What can hang from each mark
kazimez: duna pepuzi
diru: dozo duna pili
duna: diru dozo kazimez pili
dozo: duna kazimez pepuzi pili
pepuzi: duna

Each row was made from one small tree. The marks that hang from a mark follow it in brackets, in alphabetical order. Every link used is in the known rows. Write each row's tree.
Known rows
dozo[duna[diru] kazimez pepuzi]: -7.6 3.2 -4.4 -12.7 5.2 19.4 -0.8 12.6 9.5 16.7 -13.5 19.0 23.0 -28.8
 -4.5 -29.9 24.6 8.9 -11.1 8.9 16.4 32.3 31.1 27.9 -15.4 7.8 11.2 23.9
pepuzi[duna[kazimez pili]]: 43.2 12.0 -2.5 -0.9 -12.9 -4.5 48.8 4.2 -22.7 -24.6 22.2 -20.7 19.5 11.0
 -8.6 25.4 -1.9 8.1 0.3 8.0 -2.0 -26.2 -7.9 -17.8 -1.0 -41.5 1.2 -1.4
pepuzi[duna[diru dozo[kazimez] pili]]: 21.6 20.3 8.9 -6.4 9.7 1.5 29.8 -22.4 -2.5 -3.4 -3.1 23.9 30.7 -3.3
 -20.7 14.9 -6.3 6.7 -0.7 -13.4 -7.8 -18.6 -12.6 -13.6 -2.0 -34.5 -19.5
 20.8
pepuzi[duna[pili]]: 31.6 19.0 -7.0 2.6 0.6 -6.8 38.2 -2.4 -10.8 -24.7 23.3 -7.6 10.4 3.7
 -13.5 12.5 5.9 -9.8 2.7 4.2 -3.8 2.2 -4.9 -3.0 -6.0 -12.5 3.1 -8.9
kazimez[duna]: 17.5 0.2 -2.7 -10.3 15.9 -14.3 -4.3 -17.6 -0.7 -11.5 -5.9 -5.9 -11.3
 -6.0 10.3 1.7 9.3 -10.8 16.0 10.2 19.9 5.4 18.5 24.8 -3.7 14.8 2.2
 -27.1
dozo[pepuzi[duna] pili]: 6.0 35.4 -2.3 3.6 -1.3 4.2 12.8 6.3 6.7 -11.0 17.5 2.0 0.8 -15.6 -17.1
 -20.6 12.4 -7.7 6.8 -8.8 -5.1 34.3 11.1 -1.5 -18.0 -4.1 24.7 19.3
duna[diru kazimez[pepuzi] pili]: 23.8 -26.4 23.5 -13.9 1.8 -13.8 16.8 -11.1 -20.6 1.8 1.0 5.6 14.9 8.6
 -5.3 30.1 -4.4 -0.9 -11.6 5.7 -4.4 -64.9 -4.0 22.3 12.9 -15.9 -23.6
 -6.9
diru[dozo duna[kazimez[pepuzi]]]: -13.2 -24.0 7.3 44.1 -4.1 -33.4 -6.5 7.1 5.2 2.6 -9.8 -13.6 -13.5 29.9
 18.4 27.6 -37.2 -12.1 -6.1 10.7 -7.3 -13.1 -6.5 -18.9 24.8 33.0 -13.6
 -2.5
pepuzi[duna[diru]]: 15.9 11.2 12.4 5.5 13.2 -27.1 20.1 -16.9 -4.5 -12.8 -3.7 33.4 29.1 -7.3
 -3.5 -6.7 6.4 -10.7 6.3 11.1 -0.6 20.6 24.3 24.9 -10.3 31.7 -12.5 1.6
duna[dozo pili]: 12.6 6.8 -12.5 -18.2 -6.0 17.5 34.4 6.9 -18.7 -30.2 8.9 -27.8 -21.1 -5.1
 -22.4 32.6 -5.8 -1.7 -2.6 -3.3 10.6 -12.0 -10.0 4.6 -11.5 -18.9 10.8
 -9.9
pepuzi[duna[diru dozo[kazimez pili]]]: 3.3 37.3 31.9 -10.3 38.3 2.0 9.6 -30.8 9.8 6.5 1.3 35.1 10.4 -3.5 -15.2
 -8.8 -5.3 4.5 10.6 -23.6 -7.1 4.3 5.2 -12.6 0.1 -20.0 -19.8 41.8
diru[dozo[kazimez[pepuzi]] duna[pili]]: -23.1 -7.2 12.4 47.1 16.4 -17.9 -21.6 5.1 24.6 28.6 0.7 -1.0 -11.6 30.4
 5.9 17.3 -28.0 -12.6 -14.6 2.2 -20.6 -16.7 -33.6 -33.0 35.2 9.7 -18.2
 3.2
diru[dozo[duna kazimez] pili]: -27.7 -17.8 -7.0 3.0 12.9 21.7 -31.9 17.2 -2.5 18.0 25.1 -7.6 -15.7 24.3
 32.6 -37.1 19.7 9.3 1.9 8.6 -4.6 33.6 1.2 -19.6 9.2 18.1 -8.2 -12.0
diru[dozo[pepuzi] duna[pili]]: -27.4 4.1 -22.8 47.3 -35.4 -8.4 -1.8 49.2 18.8 -4.4 -0.3 -18.1 -5.1 4.2
 -7.5 7.8 -24.5 -6.0 -26.7 12.7 -19.5 31.4 -27.4 -15.5 7.4 25.9 30.5
 -5.1
diru[dozo duna pili]: -48.9 -11.1 -13.5 35.5 -4.2 -18.5 -34.3 23.2 11.3 6.5 13.8 -9.6 -22.6
 26.3 28.6 -9.5 -20.8 -10.4 -1.8 11.8 -16.0 37.5 -18.1 -17.4 7.0 65.0
 2.1 -25.0
diru[dozo duna]: -30.1 2.8 1.7 50.1 4.8 -25.3 -8.4 25.2 15.9 -4.5 -4.5 -7.6 -19.9 13.5
 10.2 4.9 -28.0 -15.4 -9.6 21.6 -4.5 43.3 -0.3 -7.8 12.7 59.5 10.0 -5.3
dozo[duna[diru] kazimez pili]: -2.5 16.8 34.9 -21.4 55.9 15.3 -5.6 -3.8 7.6 22.6 19.5 21.2 -4.0 -1.1
 -3.5 -30.5 15.9 3.6 -0.1 -5.9 6.2 21.1 30.4 21.5 9.0 1.8 -9.1 39.1
dozo[kazimez pepuzi]: -21.7 17.4 0.7 3.4 -3.5 25.8 -8.1 13.3 13.4 17.1 -22.5 -5.9 4.5 -36.5
 -4.3 -17.7 19.7 7.6 -4.7 14.4 19.3 15.2 10.5 -1.4 -24.0 -10.8 27.0 6.4
pepuzi[duna[kazimez]]: 30.1 11.9 1.9 3.4 -4.5 -9.6 40.0 -7.4 -16.7 -23.1 4.8 -12.1 17.2 2.1 1.9
 11.8 -0.9 4.6 10.2 12.8 10.7 -4.9 16.3 -9.8 -11.7 -15.1 2.0 1.6
kazimez[duna pepuzi]: 23.2 -19.4 0.4 -10.8 22.0 -26.6 -13.7 -40.6 0.8 -3.0 -8.3 3.0 -17.1 2.1
 10.2 9.2 8.8 -22.6 23.4 -2.7 16.0 -19.9 15.4 27.8 5.5 16.9 -20.0 -30.4
kazimez[duna[diru dozo[pili]]]: 13.6 7.2 16.5 -30.3 32.1 -15.0 -10.0 -30.1 3.3 -9.5 -1.7 18.9 -15.6 0.1
 -8.4 -0.7 -5.9 -6.5 15.3 -22.6 3.2 -4.4 12.8 28.1 7.6 7.6 -14.0 3.5
dozo[duna]: 13.5 -0.3 -12.9 -14.6 15.6 8.4 23.3 8.5 -13.2 -21.9 18.3 -17.4 -17.7
 -2.7 -1.9 -3.8 17.0 -8.1 5.6 11.9 25.5 36.3 35.8 28.6 -10.7 22.3 10.4
 -0.6

Write each row's tree
-19.7 -2.2 -33.7 -10.9 -21.7 4.4 5.8 5.0 -4.9 -14.0 4.3 -34.8 -20.1 11.7
 14.3 32.4 -33.1 9.3 6.7 -10.6 9.4 -13.6 -21.7 -21.1 -15.9 5.3 1.8 -8.6 -> diru[duna[dozo kazimez] pili]
17.6 33.9 2.9 -9.7 18.0 0.9 30.2 -16.7 -6.1 -30.3 21.7 -3.6 -18.6 1.9
 -19.6 5.7 -5.9 -7.0 19.0 -23.9 1.4 18.4 7.6 -10.9 -9.7 -10.1 2.1 20.5 -> pepuzi[duna[dozo[pili]]]
-0.9 18.1 -6.1 -21.7 -21.3 32.8 18.9 17.3 -10.7 -18.6 -1.4 -32.6 -21.6
 -19.6 -18.7 12.1 -7.0 16.7 -0.8 -14.7 13.2 -9.9 1.0 -9.1 -19.4 -39.0
 31.9 22.4 -> duna[dozo[pepuzi pili] kazimez]
4.8 -41.3 -14.4 -38.8 4.1 -25.0 -36.5 -56.8 -8.9 -0.2 -7.0 26.5 -6.3 9.7
 18.7 6.0 1.0 -14.9 27.2 -27.5 -1.0 -33.8 -4.7 28.7 -0.4 26.3 -41.5
 -38.4 -> kazimez[duna[diru[pili] dozo] pepuzi]
-7.2 17.3 27.2 -15.4 26.4 1.4 -40.8 -15.6 28.2 36.3 -16.3 30.4 13.3
 -22.0 0.3 -36.7 16.3 6.8 2.9 -11.6 -1.5 2.7 9.8 17.7 4.2 -11.9 0.9 17.8 -> dozo[kazimez[duna[diru]] pepuzi pili]
11.6 8.8 -12.6 -10.4 -8.2 16.1 -14.4 0.3 15.5 16.4 -11.0 -11.9 9.5 -18.8
 -5.1 -5.9 18.8 8.0 -2.2 -0.8 5.5 -18.3 -15.8 -2.6 -1.4 -43.2 16.4 -11.9 -> dozo[kazimez[duna[pili]] pepuzi]
-23.4 -2.5 -17.6 1.4 -10.6 -4.8 -6.7 13.1 -1.5 2.5 11.9 -27.6 -8.7 12.3
 25.9 12.6 -20.1 4.2 2.1 5.3 6.3 -7.1 -13.8 -10.6 -8.1 19.7 4.8 -13.3 -> diru[duna[kazimez] pili]
0.4 29.8 -6.4 11.8 -7.1 13.8 8.3 -2.4 13.6 8.9 -14.5 7.2 25.4 -27.2 -6.4
 -19.8 18.6 4.3 4.2 5.3 6.6 23.1 7.6 -17.4 -22.8 -18.0 18.0 14.4 -> dozo[kazimez pepuzi[duna]]
6.9 4.7 46.5 24.0 12.7 -26.2 6.7 3.3 -8.4 -1.3 16.6 22.6 18.3 28.1 7.5
 -14.9 -13.7 6.6 -3.4 7.2 -29.1 5.4 6.4 -15.0 24.3 9.3 -15.5 22.1 -> pepuzi[duna[diru[dozo[pili]] kazimez]]
-5.9 -25.8 10.2 15.8 -16.4 -26.7 -10.7 -0.2 -17.8 0.2 13.1 23.2 31.8
 31.0 29.9 -17.7 -4.2 11.8 0.1 12.9 -28.2 1.9 -6.4 -18.8 8.0 25.5 -23.0
 -15.7 -> pepuzi[duna[diru[dozo pili] kazimez]]
-48.9 -19.2 27.3 15.1 14.9 -0.8 -51.4 6.6 3.5 38.0 -1.7 28.4 9.6 13.2
 31.8 -39.0 9.4 11.5 -5.2 16.9 -16.3 11.4 -9.0 -9.6 12.3 35.9 -18.3
 -15.6 -> duna[diru[dozo[kazimez] pili]]
-11.4 3.2 -13.1 -11.1 -24.6 10.1 11.6 5.8 -4.2 -17.3 -27.7 11.2 7.2
 -37.2 -18.4 3.6 1.7 -0.2 -5.5 2.0 11.8 16.3 15.2 30.0 -29.2 18.5 16.9
 5.1 -> duna[diru dozo[pepuzi]]
-26.0 -27.0 -39.6 4.6 -34.2 17.9 -22.4 39.1 -8.9 -6.3 25.2 -17.3 -14.1
 7.9 21.0 -38.5 21.1 3.4 -5.7 9.8 -6.6 55.0 4.3 0.9 -9.2 37.4 19.9 -20.7 -> diru[dozo[duna pepuzi] pili]
-36.0 -5.9 -22.1 -3.3 10.0 4.4 -26.5 -30.1 20.1 20.4 -6.0 -4.0 -24.7
 10.2 15.7 17.7 -23.4 -9.3 16.2 -28.7 4.4 -19.4 -28.3 -26.0 -3.8 9.4
 -23.9 -2.2 -> diru[duna[dozo[kazimez[pepuzi]]] pili]
10.4 -10.4 4.9 -15.2 34.5 11.2 2.5 -21.3 1.4 12.8 5.5 -0.5 -13.6 0.6 3.9
 -5.0 19.3 -10.3 9.9 -2.2 23.0 -1.0 28.4 11.3 3.7 -3.9 -16.8 10.5 -> dozo[duna kazimez[pepuzi]]
3.3 12.2 -40.7 3.1 -52.1 14.2 37.5 31.9 0.6 -24.6 -9.2 -43.2 -2.2 -10.0
 -22.3 50.0 -35.0 10.8 -16.8 -9.7 6.2 -21.0 -29.2 -20.4 -15.2 -33.7 31.5
 11.3 -> diru[duna[dozo[pepuzi] kazimez pili]]
17.9 15.4 3.3 -28.6 26.3 -1.4 -4.0 -22.9 0.3 -19.6 7.0 -11.0 -39.2 2.9
 -7.0 8.1 -5.0 -7.2 21.7 -24.9 12.0 -1.1 7.5 10.3 2.7 -9.2 -0.9 -2.4 -> kazimez[duna[dozo[pili]]]
-4.5 6.7 -12.3 39.1 -31.5 -9.1 5.9 20.4 0.3 -15.8 -4.0 5.2 14.1 -4.7 0.3
 -19.2 6.0 -5.2 -4.4 16.6 -12.9 49.3 5.9 -14.4 -9.2 23.9 19.1 -4.4 -> diru[dozo[pepuzi[duna]]]
1.8 -9.1 -0.5 14.2 3.9 -23.7 9.4 -10.1 4.1 -1.3 -8.9 -17.0 -10.5 10.9
 8.3 35.1 -29.2 -13.8 3.5 2.3 13.0 -26.7 1.6 1.8 3.1 15.9 -8.7 1.9 -> diru[duna[kazimez[pepuzi]]]
7.9 43.8 17.4 -7.1 33.4 14.1 15.9 -24.4 6.7 -0.9 10.0 2.3 -12.8 -1.1
 -13.6 -2.9 -3.7 3.8 18.0 -27.1 0.4 8.1 0.7 -31.6 -5.5 -36.7 -4.0 36.2 -> pepuzi[duna[dozo[kazimez pili]]]
33.5 -29.3 10.2 -17.9 17.7 -34.4 -12.7 -38.4 -3.9 3.0 -0.8 25.4 7.9 9.3
 -0.4 14.2 5.1 -20.7 5.6 -6.8 -7.7 -44.5 -1.6 41.3 20.3 7.4 -32.6 -27.0 -> kazimez[duna[diru pili] pepuzi]
-19.7 9.9 20.7 18.0 13.7 7.7 -50.3 8.0 28.7 31.6 -8.0 4.7 -12.6 0.4 9.1
 -39.5 10.1 8.2 0.0 -4.9 -12.8 20.2 -6.8 -21.7 20.9 -11.1 13.4 5.7 -> diru[dozo[kazimez[duna] pepuzi pili]]
0.1 9.9 -7.7 -5.6 -0.5 10.6 -24.3 -8.0 21.2 19.5 -25.8 -1.3 8.1 -27.3
 5.6 -19.1 20.8 6.0 7.6 4.8 18.7 5.1 7.1 3.5 -10.7 -15.1 15.0 -8.0 -> dozo[kazimez[duna] pepuzi]
-27.1 -4.6 20.8 27.2 -13.2 9.5 -20.2 32.2 9.3 26.9 -16.9 19.5 24.8 -9.1
 -5.1 -20.4 6.7 12.4 -29.5 19.3 -21.2 5.6 -19.2 -6.8 12.7 -3.4 9.9 4.6 -> duna[diru[dozo[kazimez pepuzi]] pili]
-0.5 -7.3 -19.1 -11.2 -41.3 -3.2 0.2 0.1 -13.8 -0.5 1.7 17.1 46.6 -9.6
 13.9 -18.6 12.1 14.4 2.2 1.0 -11.3 -2.5 -1.9 1.2 -26.1 1.4 1.8 -7.4 -> dozo[pepuzi[duna[diru[pili] kazimez]]]
16.2 -39.6 2.7 9.1 -1.5 -8.9 9.5 7.7 -19.9 -11.4 13.8 -17.1 -17.1 32.8
 15.4 7.9 -0.2 -2.9 -1.4 11.9 5.1 -5.3 21.5 -1.4 22.3 10.5 -15.7 -3.2 -> diru[dozo[duna[kazimez[pepuzi]]]]
4.4 -5.4 16.5 17.8 15.2 -6.8 -26.8 1.7 9.6 17.9 1.0 -4.1 -3.1 22.6 10.7
 -6.3 3.1 5.8 -4.8 11.3 -10.7 -11.9 -21.6 -23.2 32.7 -19.4 -9.1 -21.3 -> diru[dozo[kazimez[duna[pili]]]]
-40.7 19.8 29.8 28.3 10.3 23.9 -32.4 30.8 19.3 29.4 -2.2 0.3 -15.5 -5.7
 -1.7 -38.7 9.3 9.5 -11.9 5.8 -12.2 30.2 -3.8 -25.1 10.6 -5.2 23.8 21.1 -> diru[dozo[kazimez pepuzi pili]]
-47.7 -26.6 -7.6 12.8 -30.8 -2.6 -42.3 27.3 -2.3 13.2 -4.1 21.1 11.2
 -4.6 20.0 -38.9 12.5 2.8 -12.5 17.5 -20.4 32.6 -5.5 11.0 -7.1 54.3 8.2
 -25.7 -> duna[diru[dozo[pepuzi] pili]]
2.1 2.4 -23.8 -14.2 -43.6 28.0 29.1 18.9 -15.6 -26.2 -21.8 -34.4 -4.5
 -28.0 -12.4 24.4 -4.1 15.5 -3.0 3.3 25.5 -10.2 4.9 -3.2 -29.2 -28.5
 29.1 2.5 -> duna[dozo[pepuzi] kazimez]
7.1 3.2 -8.9 -16.0 -3.5 26.3 9.4 20.1 3.9 15.5 3.8 9.4 27.5 -19.6 -14.7
 -17.4 22.2 11.2 -19.8 3.1 3.1 10.2 5.8 21.0 -5.8 -19.7 10.9 21.0 -> dozo[duna[diru pili] kazimez pepuzi]
24.4 -17.7 27.5 -29.6 32.8 -7.3 9.9 -15.4 -15.3 1.6 25.2 10.8 -7.6 17.3
 -0.9 -0.6 4.0 -4.2 4.6 -13.9 1.9 -23.3 33.2 31.9 16.3 -1.3 -23.8 26.5 -> dozo[duna[diru kazimez[pepuzi]] pili]
-3.7 11.0 -19.1 -11.1 -2.2 34.5 6.4 18.3 7.5 7.7 -3.8 -12.2 1.8 -27.1
 -3.1 -24.0 26.1 8.0 -3.5 8.8 23.4 34.3 26.4 7.3 -19.7 -11.2 24.9 17.0 -> dozo[duna kazimez pepuzi]
36.3 0.6 -4.1 2.9 5.1 -19.3 28.3 -25.4 -12.5 -16.2 20.7 3.5 4.7 13.0
 -11.7 21.1 4.2 -22.2 10.3 -8.2 -9.3 -23.3 -7.3 0.9 3.0 -12.6 -17.5
 -11.3 -> kazimez[pepuzi[duna[pili]]]
3.8 -23.8 -4.4 16.3 -25.5 -22.0 -24.6 16.7 6.2 3.9 -10.5 17.9 18.7 1.7
 -0.8 -12.9 3.7 -1.0 -15.7 12.3 -24.8 6.3 -12.0 18.1 18.6 16.8 6.3 -26.9 -> kazimez[duna[diru[dozo[pepuzi]] pili]]
2.9 17.5 0.7 -13.3 7.7 29.8 20.0 0.5 -6.3 -2.2 -2.1 -20.5 -14.5 -8.3
 -17.7 23.6 -1.0 9.4 -3.0 -5.5 12.7 -22.2 -18.0 -17.5 -4.7 -43.2 3.4 5.0 -> duna[dozo[kazimez] pili]
-22.2 -54.5 19.2 6.4 -8.9 -22.6 -35.9 -5.7 -18.9 17.8 2.6 17.3 4.1 32.3
 32.8 -7.8 -3.3 2.8 -2.1 9.8 -20.2 -31.8 -8.4 -0.1 20.6 34.2 -34.4 -26.7 -> duna[diru[dozo pili] kazimez[pepuzi]]
-11.7 8.8 39.9 15.5 43.8 -6.1 -46.3 -6.8 20.5 29.2 4.4 6.3 -21.4 21.1
 14.9 -30.3 1.6 3.2 7.7 -1.2 -9.9 11.1 -2.9 -21.3 33.2 -4.5 -7.8 0.9 -> diru[dozo[kazimez[duna] pili]]
10.1 22.5 4.0 6.3 -9.9 4.9 13.4 0.2 10.7 15.2 -7.3 28.6 50.7 -21.7 -17.0
 -13.5 13.0 7.7 -12.3 1.1 -15.2 -1.7 -9.9 -4.4 -10.7 -27.4 4.8 16.1 -> dozo[kazimez pepuzi[duna[diru pili]]]
27.0 -26.5 10.3 -24.2 -10.3 -5.0 28.1 -17.1 -27.6 -14.3 -6.4 -2.6 4.3
 9.4 -14.8 47.5 -15.2 2.1 -4.9 -11.1 1.1 -71.0 -13.1 12.9 6.9 -28.7
 -24.8 -1.4 -> duna[diru dozo kazimez[pepuzi] pili]
34.0 -8.8 10.5 -0.3 9.6 -33.4 22.4 -31.8 -8.7 -8.8 11.7 33.9 26.4 12.1
 -13.2 13.2 2.0 -22.2 1.3 -4.8 -18.7 -26.7 -2.3 19.1 6.7 5.2 -31.1 -5.4 -> kazimez[pepuzi[duna[diru pili]]]
-45.9 -15.7 -29.6 32.1 -50.1 -2.5 -27.9 42.5 8.3 7.7 -1.1 -24.3 -2.5
 12.2 28.4 -5.9 -22.9 11.4 -15.1 12.5 -15.5 17.3 -26.7 -31.5 -3.1 28.5
 21.8 -14.6 -> diru[dozo[pepuzi] duna[kazimez] pili]
14.3 -25.4 12.6 -19.8 -1.7 -9.7 19.0 -28.8 -22.0 -13.7 -21.0 6.8 3.1
 -0.2 -4.2 34.1 -14.4 -1.6 6.1 -4.7 12.7 -48.6 11.0 19.7 -3.4 -2.3 -25.2
 2.5 -> duna[diru dozo kazimez[pepuzi]]
20.2 1.3 -37.4 -16.5 -23.5 26.5 28.6 34.5 -10.9 -22.0 21.3 -28.9 -5.1
 -15.6 -19.8 -0.8 21.6 -1.9 -12.0 4.8 10.9 24.4 10.4 20.9 -15.3 -10.9
 31.0 -2.2 -> dozo[duna[pili] pepuzi]
-19.3 28.6 -32.0 10.2 -23.9 24.4 12.2 19.8 24.5 5.3 -16.0 -22.9 -3.8
 -20.9 -22.9 28.9 -23.3 6.4 -14.3 -13.2 2.8 -0.9 -33.2 -26.4 -13.3 -31.2
 26.1 20.1 -> diru[duna[dozo[kazimez pepuzi] pili]]
8.6 1.0 2.3 -18.3 -3.4 3.4 27.7 -0.2 -17.9 -20.3 -1.7 3.3 0.0 -6.6 -23.6
 26.4 -8.2 -1.3 -8.1 0.0 2.0 -16.1 -6.1 23.6 -7.2 0.0 -2.1 -4.1 -> duna[diru dozo pili]
12.0 0.3 -37.0 -18.4 -26.1 6.8 1.7 -9.4 1.7 -24.0 -24.6 -14.0 -11.2
 -27.2 -7.6 9.6 4.3 -3.6 12.4 -10.7 21.4 9.4 7.2 13.7 -22.8 -5.6 20.1
 -17.3 -> kazimez[duna[dozo[pepuzi]]]
10.1 -26.9 18.4 15.1 18.6 -18.0 -33.8 -21.7 10.3 26.2 -1.5 4.0 -8.1 30.8
 12.6 3.4 2.7 -7.9 1.7 -1.9 -16.6 -37.3 -25.7 -19.1 41.5 -17.6 -29.2
 -24.3 -> diru[dozo[kazimez[duna[pili] pepuzi]]]
-13.1 32.4 26.4 -16.8 36.3 29.7 0.8 -7.9 5.2 8.3 3.3 -9.9 -32.7 -9.6
 -13.1 0.1 -2.4 7.7 9.3 -17.1 14.1 -1.4 2.2 -16.0 -3.8 -28.7 4.2 24.8 -> duna[dozo[kazimez pili]]
3.2 -6.4 -17.7 -15.2 -11.1 8.3 11.6 18.1 -4.6 -10.9 -2.8 12.9 14.8 -26.5
 -9.0 -21.8 19.3 -2.5 -10.0 10.6 13.6 42.5 38.5 47.9 -19.2 30.6 17.7 9.2 -> dozo[duna[diru] pepuzi]
17.1 -17.9 -2.5 -18.0 -7.0 2.9 23.7 -20.9 -23.9 -20.2 -12.4 -21.6 -20.9
 0.5 -3.0 42.2 -11.9 -1.7 11.7 -6.5 21.3 -45.7 5.6 -0.1 -5.6 -19.4 -12.2
 -2.0 -> duna[dozo kazimez[pepuzi]]
